Each row was made from one small tree. Brackets hold a mark, then the marks that hang from it, in alphabetical order. Every link used is in the known rows. Write each row's tree.
In the rows, 128 means zero.
Known rows:
(biti bufiko gezimir vobi vuneg): [141 127 186  90  91 135 156 157 128 126 111  67 113 126 160 160 102 144
 113  82 135  64 146 127 117 148 147 133 137 127 120  98 117 132 137 103
 104 107  73]
(gezimir famu): [105 167 163 138 157 141  98 129 131 143 137 149 120 139 112 127 172 172
 123 106 159 148 141 157 127 123 118 120 102 135 148 144 113 117 140 133
 118  94 176]
(mepag (mevaf bufiko (vobi (biti (vuneg (gezimir famu)))))): [128 132 118 116  82 165 150 140  88 176 196 123 134 123 147 113 147 194
 137 134  76  91 139  80 132 172 165 153 192 135 129 149 131  91 150 132
 113 101 145]
(bikevab (famu (gezimir (biti (vobi mevaf)))) nepod rafig): [105  85 143 154 139 118 123  94 138 161 146 166 107 211 104 126  91 115
 132 131  94 162 149 111 132 108 110 108 148 111 136 130 115 172 170 194
 118 144 116]
(famu (gezimir biti)): [111 124 154 110 151 123 126 104 142 126 116 114 115 211 109 137 135 171
 105  68 142 149 133 138 167 154 133  99 119 130 152 160 110 147 113 150
 128 102 175]
(famu bikevab): [ 79 165 163 117 159 120 100 101 108 153 117 139 137 150 118 152 152 211
  99  89 165 138 146 146 118 136 171 134  94 132 184 189 119 116 114 111
 109 109 185]
(gezimir famu (vuneg (biti (vobi mevaf)))): [ 43 143 163 162 101 137  98 133 142 176 179 146 110 142 122 108 134 115
 127 103 132 104 178 168 127 116 126 147 138 138 134 146 116 125 128 198
 117 106 102]
(gezimir (famu bikevab)): [100 165 153 134 165 139  72 118 109 174 128 169 139 138 111 138 163 195
 102 104 173 146 139 167 118 119 163 140  86 146 170 168 118 111 142 120
 110 100 179]
(gezimir (biti (vobi mevaf) vuneg) (famu bikevab)): [ 89 144 161 170 159 142  91 130 137 185 150 166 107 164 141 137 132 121
 132 117 136 113 140 131 157 125 154 160 118 145 140 132 128 115 145 177
  87 125 122]
(gezimir (biti vuneg)): [116 154 193 134 146 132 145 130 166 128 134 116  90 188 129 157 139 151
 127  90 143 111 130 113 171 161 117 140 140 130 151 140 138 120 113 151
 111 119 156]
(rafig (bikevab (famu gezimir))): [130 135 154 105 147 111 125 102 113 190 105 122 181 177 105 116 125 184
 103 105 169 149 128 152 127 150 144 115 107 175 155 203  94 142 133 139
 127 103 159]
(biti vobi (vuneg gezimir)): [107 143 197 122 111 144 135 104 117 110 129  66 117 117 138 158 153 189
 109 105 141 117 133 127 145 157 143 160 121 119 144 151 128 111 129 132
 118 121 125]
(mevaf bufiko mepag vobi): [ 69 149 109 137 139 105 147 109 103 118 138  95 130  90 131 144 140 181
 100 124 128 118 177  94 104 158 130 114 126 137 141 186 131  91 120 115
  84 108 157]
(bufiko (biti gezimir) (mevaf vobi)): [107  81 147  63 123 116 128 146  86 138 137 134 132 155 133 127 143 177
  98  87 123  67 178 112 143 164 120 109 163 139 141 134  51 101 106 154
 101 120  88]
(bikevab nepod (rafig (famu (gezimir (biti bufiko) vuneg)))): [141  84 139 128 119 148 137  75 142 145 149 122  95 190 100 146  43 133
 106  93 125 105 136 169 131 113 102 120 156  90 120 120 139 180 161 164
 169 125 137]
(biti bufiko (gezimir (famu bikevab)) vuneg): [161 132 175 108 113 143 111 149 117 192 102 127 154 143 130 139 114 171
 112  98 163  75 129 160 118 138 176 158 121 159 152 114 122 127 168  76
 116 107 109]
(biti bufiko gezimir (vobi mevaf)): [ 80 134 144  97  97 114 145 123 105 136 107  93 120 148 146 116 112 128
 127  81 113  92 171 115 100 129 140 100 132 122 136 113  70 142 130 124
 108  98  87]
(gezimir (biti bufiko) (famu (bikevab nepod))): [133 155 133 130 157 140  78 121 141 178 114 160 119 191 109 149 121 131
 106 117 145 115 106 157 144 106 178 128 141 104 152 129 130 136 139 152
 121 109 151]
(gezimir (biti bufiko (vobi (mevaf mepag)) vuneg) famu): [111 136 135 169 131 112 117 152 157 169 124 108 101 149 148 115 105  56
 136 123 110  81 133 107 127 131 110 127 131 141  99  79 111 113 156 171
  85 132  82]
(mevaf bufiko mepag (vobi (biti gezimir))): [ 99 125 112 118  86  92 154 132  98 165 143 104 144 111 139 139 127 199
 108 109  97  84 187  74  86 194 156  85 151 140 126 184 106  94 117 100
  81 123  97]
(vuneg gezimir): [ 89 157 175 111 125 125 126  70 101 118 108  92 135 150 108 133 177 216
 105  96 143 148 132 132 138 153 137 126 115 115 179 177 100 120 122 121
 138 105 173]
(nepod (rafig (bikevab (famu (gezimir (biti bufiko) vuneg))))): [150  85 119 114  94 121 148 102 116 198  98 132 143 240 110  98  66 138
 102  83 161  98 135 156 179 161 127 162 139 127 167 145  90 183 111 168
 126 128 131]
(bufiko biti): [ 89 121 173 105 138 116 116 125 141 139 113 129 102 182 106 138 159 171
 105  82 159 115 146 123 137 146 133 103 128 120 152 142 101 102 103 160
 121 105 145]
(vobi (biti bufiko (vuneg (gezimir (famu bikevab)))) mevaf): [107 132 145 117  87 132 110  99 111 252 103 121 151 168 127 103 131 170
 141 112 125  89 113 106 114 156 199 151 149 133 167 138 107 112 172 106
 121 120 141]
(rafig famu): [ 94 179 167 128 159 141 127 102 122 125 149 134 110 136 109 130 151 184
 103  88 152 147 134 147 116 126  99 107  87 124 134 180 112 119 138 129
 136  94 152]
(famu (gezimir (biti bufiko (vobi mevaf)) vuneg)): [ 69  99 111 121 103 121 142  99 136 139 120  80 100 189 151 113  77 104
 116  65 116 100 162 148 148 130 130 127 142 121 132 108 104 156 115 190
 133 118 139]
(bufiko (biti gezimir) (mevaf mepag vobi)): [110  78 134  87 124  82 115 148  88 147 122 119 155 135 131 123 135 163
  91 101 119  60 181 104 115 172 112 103 145 159 123 151  46  84 109 150
  87 147  65]
(rafig bikevab (famu (gezimir biti)) nepod): [125 134 148  99 178 144 135  78 113 162 140 100 134 201  93 130  93 135
  95 101 155 135  92 154 164 160 140  87 131 146  93 230  81 152 120 167
 161 110 142]
(mepag (mevaf bufiko (vobi (biti (vuneg gezimir))))): [109 129 124 100  72 145 178 124  88 157 183  94 129 134 153 125 136 208
 132 118  69  80 145  56 132 190 172 149 200 124 142 174 129  94 119 125
 107 109 155]
(nepod bikevab (rafig (famu (gezimir (biti vuneg))))): [151 100 172 124 144 177 174 111 137 185 146 140 110 195  92 101 137 182
 124  65 153 129 120 135 211 173 139 184  84 107 145 200 123 168 156  96
 152 122 110]
(rafig (nepod (bikevab famu))): [ 90 179 163 114 169 138 158 123 115 170 130 130 140 160 103  99 147 160
 123 123 159 152 108 129 142 151 154 168 116 123 143 219 110 114 153 105
 171 126 152]
(mepag (mevaf bufiko (vobi biti))): [ 82 145  92  95 109 130 161 146  90 151 192 139 108 141 155 124 131 187
 129 103  71 103 171  67 107 165 161 104 184 116 139 173 115 102  97 139
  92  91 171]
(rafig famu nepod): [ 87 179 165 123 168 156 135 101 115 116 153 104 104 146 104 132 132 153
 102 106 151 146 110 143 121 131 112 106 111 121 109 202 107 119 140 126
 158 118 161]
(mevaf vobi): [ 72 158 149 104 164 127 123 121 107 125 139 126 110 128 131 142 146 193
 108 114 144 142 154 132 127 155 131 127 135 116 163 194 127 103 104 134
 108 107 167]
(bikevab rafig): [ 91 130 177 109 152 121 125  99 115 130 136 150  95 148 107 159 132 181
 129  97 139 138 167 119 108 141 111 111 128 103 174 137 113 139 135 118
 109 104 166]

Write each row's tree:
[ 81 177 158 121 180 152 111  87  92 148 144 124 124 148 103 139 123 180
  86 109 168 143 110 156 115 130 156 126  95 128 127 226 114 115 137 115
 150 123 164] => (rafig (famu bikevab) nepod)
[ 97 123 145 123  86  95 102 152 120 195 119 113 144 145 109 100 111  88
 108 103 105  75 160 130  88 136 142  85 134 148 108 115  72 133 160 141
  99 102  13] => (vuneg (biti bufiko (gezimir famu) (vobi (mevaf mepag))))
[ 92 135 112 148 119 103 100  93 105 154 100 102 122 156 121  99 128  92
 106 120 100 114 128 110 135 132 119 105 125 115 123 100  72 120 155 179
 114 121  84] => (vuneg (gezimir (biti bufiko (vobi (mevaf mepag))) famu))
[122 100 173 138  87 130 104 144 134 164 135 147 129 162 112 115 143 171
 110  90 171  81 172 183 133 132 115 139 129 156 127 117  94 108 128 167
 140 116 104] => (bufiko (biti (gezimir famu vuneg)))
[141 105 148 112 125 128 130 103  98 198 105 145 167 198  95 100 132 194
 110 101 167 152 135 143 144 156 138 141  96 149 177 200  80 170 127 124
 107 117 149] => (nepod (rafig (bikevab (famu gezimir))))
[ 74 144 195  96 105 130 114  96 104 127 137  96 117 152 100 152 154 177
  78  88 129 124 137 129 149 161 163 113 137  97 159 174 109 126 114 159
 125  95  86] => (vuneg (biti vobi) gezimir)
[ 82 141 119 112 166  97 119 130  90 125 143 110 147  99 145 128 145 163
 103 111 114 104 175 109 106 156 102 126 122 148 144 174  79  93 113 132
  77 137 147] => (bufiko (mevaf mepag vobi))
[112 142 125 158 127 146  77 125 136 160 145 143 108 153 145 162  85 115
  96 121 143  90 135 193 142  92 169 164 143 100 128 113 148 133 123 193
 119 125 121] => (gezimir (biti bufiko vobi) (famu (bikevab nepod)) vuneg)
[ 93 144 172 113 172 153 135  85  99 128 165 135  88 144  94 148 101 152
 115 115 139 144 130 130 107 131  96 101 129 102 118 174 110 138 164 121
 151 122 147] => (bikevab (rafig famu nepod))
[ 84 128 101 189  42  98 141 116 131 206 157 126 160 122 132  85 140 156
 158 104 102  71 209 113  74 147 124 118 132 182 117 142  83 112 151 125
 103 133 120] => (vobi (biti (gezimir famu vuneg)) (mevaf bufiko mepag))
[ 98 144 177 105 176 144 149  90  99 168 157 174 108 116  93 130 134 191
 129  90 149 142 154 128 122 140 121 139  91  91 151 190 116 137 172  92
 159  96 118] => (nepod (bikevab (rafig famu)))
[143  77 145 143  96 119 138 161 125 170 136 112 143 106 122 131 133 161
 106 136 143  54 168 103 128 168 132 126 149 178  99 129 127  74 160 124
  89 124  60] => (mevaf (bufiko (biti (gezimir famu) vuneg)) mepag vobi)
[101 157 152 165 139 140 107 124 147 140 155 156 100 171 124 129 140 143
 119  97 153 120 154 176 164 128  98 151 129 135 145 126 126 120 116 188
 129 114 169] => (gezimir biti famu vuneg)
[114 134 185  66  88 118 143 136 129 160 106 105 129 189  97 138 113 154
  96  63 132  75 142 133 122 159 162  92 161 121 161 141  92 148 124 109
 128  80  73] => (vuneg (biti bufiko gezimir))
[ 75 131 140 125  90 101  96 102 105 186 109  92 144 139  98  97 131 102
  96 119 106 100 133 121 108 138 150 103 135 122 131 130  80 123 164 158
 117 107  52] => (vuneg (biti bufiko (vobi (mevaf mepag))) (gezimir famu))
[106  98 135 144 115 160 111  77  90 173 144 142 139 160 101 111 117 232
  84  66 180 140 159 195 138 127 144 180  58 131 168 211 123 163 132 110
 135 134 167] => (nepod (rafig (famu bikevab (gezimir vuneg))))
[142 120 163  67  96 135 121 159 110 173 135 135 153 168 106 118 124 124
 107  65 114  52 154 137 129 141 131 100 164 141 144  83  49 151 158 120
 115  78  65] => (vuneg (biti (bufiko mevaf) (gezimir famu)))
[ 65 134 151 140  57 105 143 113 136 195 145 128 135 173 139  99 132 180
 161  78 109  88 191 127  94 162 135 124 146 150 150 172  78 125 106 142
 121 133 138] => (vobi (biti (gezimir vuneg)) mevaf)
[ 86 150 122 132 144 133 109 131 132 152 129 144  82 178 139 114 118  76
 128  98 113 113 139 120 145 115 117 101 140 103 125  79  92 134 139 191
 106  94 112] => (gezimir (biti bufiko (vobi mevaf)) famu)
[106 113 141 150 127 132 100  85 147 162 131 121 145 201 114 151 110 190
  99  91 156 128 140 190 153 122 178 160 124 138 160 201 144 151 103 165
 141 142 195] => (famu (bikevab nepod) (gezimir biti vuneg))
[ 33 133 154 118  75 132 157  66  98 135 150  84 123 148 102 127 155 158
 111  93 100 108 167  80 144 149 165 106 153 110 165 161  99 134 132 153
 114  83 101] => (vuneg (biti (vobi (mevaf bufiko))) gezimir)
[ 68 144 113 137 135  82 127 116 132 137 106  99  96 169 143 122 106  74
 116  97  98  98 149  91 118 138 117  91 126 112 124 113  86 122 114 176
  91 124  96] => (gezimir (biti bufiko (vobi (mevaf mepag))))
[ 40 149 111 168 117  97 149  98 116 119 140  84 124  96 140 124 149 130
 129 107 106 115 194  79  87 125 127 103 101 142 127 149  98 112 130 134
  76 111 134] => (biti (vobi (mevaf bufiko mepag)))
[126 121 129 111 123 124 170 112 132 186 107 120 142 204 120  93  85 151
 105  70 156 113 125 161 177 151 145 179 122 121 156 150 129 146 151 140
 183 115 135] => (nepod (bikevab (famu (gezimir (biti bufiko) vuneg))))
[ 37 135 122 193  78 114 123 120 137 168 178 114 134 105 119 110 128 105
 118 111 117  80 203 132 103 119 125 130 128 160 116 137 119 115 145 178
  94 110  92] => (gezimir famu (vuneg (biti (vobi (mevaf bufiko mepag)))))
[139 127 176 119 160 147 180 130 147 186 125 103 139 213 106 104 110 139
 124 109 155 135  80 128 197 176 161 184 136 144 124 199 136 134 169 114
 177 142 139] => (rafig (nepod (bikevab (famu (gezimir (biti vuneg))))))
[104 108 176 123 104 137 171 130 158 134 134  94 104 157 123 154 148 163
 123  86 154  73 156  82 149 153 141 130 146 137 143 114 139  98 128 134
 105 100 144] => (mevaf (bufiko (biti vuneg)))
[117 126  91 127  62 147 146 165  84 175 213 157 137 122 160 104 116 187
 136 111  80  68 200 128 105 155 146 143 188 153 114 146 108 106 120 146
 113 103 127] => (mepag (mevaf bufiko (vobi (biti (gezimir famu vuneg)))))
[136 105 200 127 110 144 108 117 137 164 115 113 127 161  99 127 177 178
 113 116 170 106 110 138 165 151 135 147 136 139 142 121 114  94 153 152
 138 116 122] => (bufiko (biti (vuneg (gezimir famu))))
[163 103 182 161  99 176  83 156 120 181 147 155 138 132 121 150 143 184
 123 130 148 100 150 169 132 117 176 194 106 125 143 153 130 152 147 101
  78 144  78] => (biti (gezimir (famu (bikevab (nepod rafig)))) vobi vuneg)
[ 72 104 114 123 131  94 138 120 113 135 129 106 119 120 120 138 140 166
  88 120 138  92 173  82 122 164 136  99 141 133 132 162 122  74 110 148
  87 114 122] => (mevaf (bufiko biti) mepag vobi)
[167 116 155  88 140 128 167 121 140 196  95  73 149 233 117 127  50  92
 111 118 156  90  69 127 169 174 156 136 179 160 110 160 108 147 145 152
 145 129 129] => (rafig (bikevab (famu (gezimir (biti bufiko vuneg)))) nepod)
[115  94 170 139  87 134  94 156 126 146 149 140 115 134 133 128 131 152
  99  92 161  74 181 187 133 126 122 131 124 143 104  98  98 106 122 189
 124 115  64] => (bufiko (biti (gezimir famu vuneg) vobi))
